Known rows, with every way that one mark hangs from another
B{F{J{E} M X}}: [-10  11 -15  16   7  14   2 -24   9  21 -34 -12  -1  43  43 -38 -40   2
  -2 -19]
J{F{M X}}: [-18  31  14   2  27   3  17  23  -1  14 -51  -4  14  57  39 -30 -64 -10
  -4 -34]
X{G}: [ 10  33  -3   7  -1 -19  13   5 -20  12 -30  25   7   7  20 -15  10   3
   3   4]
B{F}: [ -6  31  -2  38  -1  -8  20   0 -16   0 -47  15  21  -4  21 -58 -39  28
  26   1]
J{E{M} F}: [ 24  30  12  32   8  11 -24  11 -16  11 -34  43  30  -3 -32   6 -30  10
 -30  -6]
E{X}: [  8  21  -8  13   4 -16  18 -18 -22  14 -41  22   1  -6   4 -32  -3 -17
  15   4]
E{M X{G{J{F}}}}: [ 13  35  38  20 -18 -23  -8   1 -47  38 -20   7 -18 -13 -35  14  11  -1
 -24  17]
G{J{F} M{E{X}}}: [  7  53  12  17   4   1   5   7 -35  26  -2   8   5   3 -28  30  -4 -28
 -16   1]
X{G{J{F} M}}: [ -2  56  22  22  -4 -10  26  31 -34  13 -17  12  24   5 -17  32  14   7
  -8 -11]
J{E{M X} F}: [ 25  31  16  34   4 -10 -28 -11 -21  23 -36  36  14 -19 -47   7 -13  -3
 -34   8]
F{J M{E{X{G}}}}: [ 11  13 -21 -15   8 -17 -29 -24  -7  49   7  -3 -32  18  31   3  11 -45
  -6  16]
M{E}: [ 17  28 -15  -5   9  11  -5   4 -10  13 -12  32   7  21  25 -17 -26 -15
   3   1]
M{E{X{G{J}}}}: [ 21  39   5 -13 -23 -29  -6 -15 -37  36   7   7 -35  19   6  15  27 -22
  -9  21]
B{F{M{E} X{G}}}: [ -8  48   2 -13  -6 -10 -11  -7   5  22 -25 -15 -20  52  56 -27 -39  -7
 -11   9]
J{E{X} F{M}}: [ 11  34   2  23  17 -39 -14   4  -9  16 -41  21  16  16 -10   0 -34 -15
  -2 -13]
J{E{M} F{X{G}}}: [ 19  47  26  16  -2  -5 -20  -2 -14  26 -34  16   7  20 -14  18  -3   8
 -65   5]
F{J M X}: [-14  -2 -16 -16  23  35  19 -14   5  24 -29 -12  -9  56  61 -36 -30 -30
   5 -32]
G{J{E F} M}: [ 12  50  12  31   1   9  19  25 -28   2 -16  27  39  14 -33  36  -1   4
 -14 -28]
X{G{J{E F} M}}: [ 15  62  17  32  -9 -16  10  23 -31  11  -9  22  28  11 -33  55  27   9
 -26 -12]
B{F{J M{E} X{G}}}: [-12  27  -9  -3   4   5 -14 -20   5  42 -10 -29 -30  45  65 -31 -25  -9
 -14   8]

Rows
[ -4  35  25   4  -2 -30  10  39 -29  21 -19   0   4  39  18   6 -30   4
   9 -23]  X{G{J{F{M}}}}
[ 13  26 -15 -19   9  -5 -15 -10  -2  22 -16  18 -13  28  22 -18 -31 -50
   8   2]  F{M{E{X}}}
[ 18  57 -12  -6   2  10  -2   3  -6  12  -1  30  13   7   4  26  21 -28
 -22  14]  X{G{M{E}}}
[  4  39   9  29  19 -11   6   6 -12  11 -45  15  21  38  10  -5 -27  11
 -30 -18]  J{E F{X}}
[ -2  57  25  26  -7 -29  23   7 -42  22 -18   4   5 -10 -30  33  30  -8
 -13   4]  E{X{G{J{F} M}}}
[ -1  15 -17 -30  12  15 -14 -14   8  43   2 -13 -31  63  65   2  -8 -39
 -26  -4]  F{J M{E} X{G}}
[ -9  31  14 -34 -15   1  27   6 -14  21 -21 -14 -26  74  49  -7  -9 -22
  -1 -25]  F{M X{G{J}}}
[ 29  -1 -18  16   3  40 -22 -22  -8  23 -11  38   8  -2 -12   0   5  -9
 -23  -5]  F{J{E{M}}}
[ -4  47  -9  35  -4   9   8 -35  -1  21 -23  -7   8   6  12   6  34   9
 -34   8]  B{F{J{E} X{G{M}}}}
[ 22  26  21  -6 -32  -6   0 -22 -39  31 -13  14 -30  -6 -21   6  31 -18
 -16  16]  E{M X{G{J}}}
[  5  45   7   0 -18   9  33  11 -28   6  -9  18  10  10  -4  24  36 -13
  -2  -8]  X{G{J M}}
[ 35  31  13  -2 -34   9 -12  -3 -30  17  -2  33  -7  16 -25  32  27  -2
 -25   2]  X{G{J{E{M}}}}
[  4  56   8 -29 -14  29  17  -6 -17  22   6  -3 -17  52  18  34  26 -35
 -37  -2]  F{X{G{J M{E}}}}
[-16  41  18  -1  15 -22   8  22  -5  22 -43  -9   4  50  42 -13 -37  -6
 -17 -17]  J{F{M X{G}}}
[ -3  10 -22  12  12  19 -17  -5   3  27 -10  -4  -4  21  44 -42 -56  -6
  23  -4]  B{F{J M{E}}}
[-16   3 -15  27  12  11   9  -3  -3  18 -32  -5   8   7  40 -56 -51   8
  35 -15]  B{F{J M}}
[ 22  41  -7  -4  -4 -36 -16 -20 -20  32  -9  19 -20   0  10   0  22 -24
 -15  32]  M{E{X{G}}}
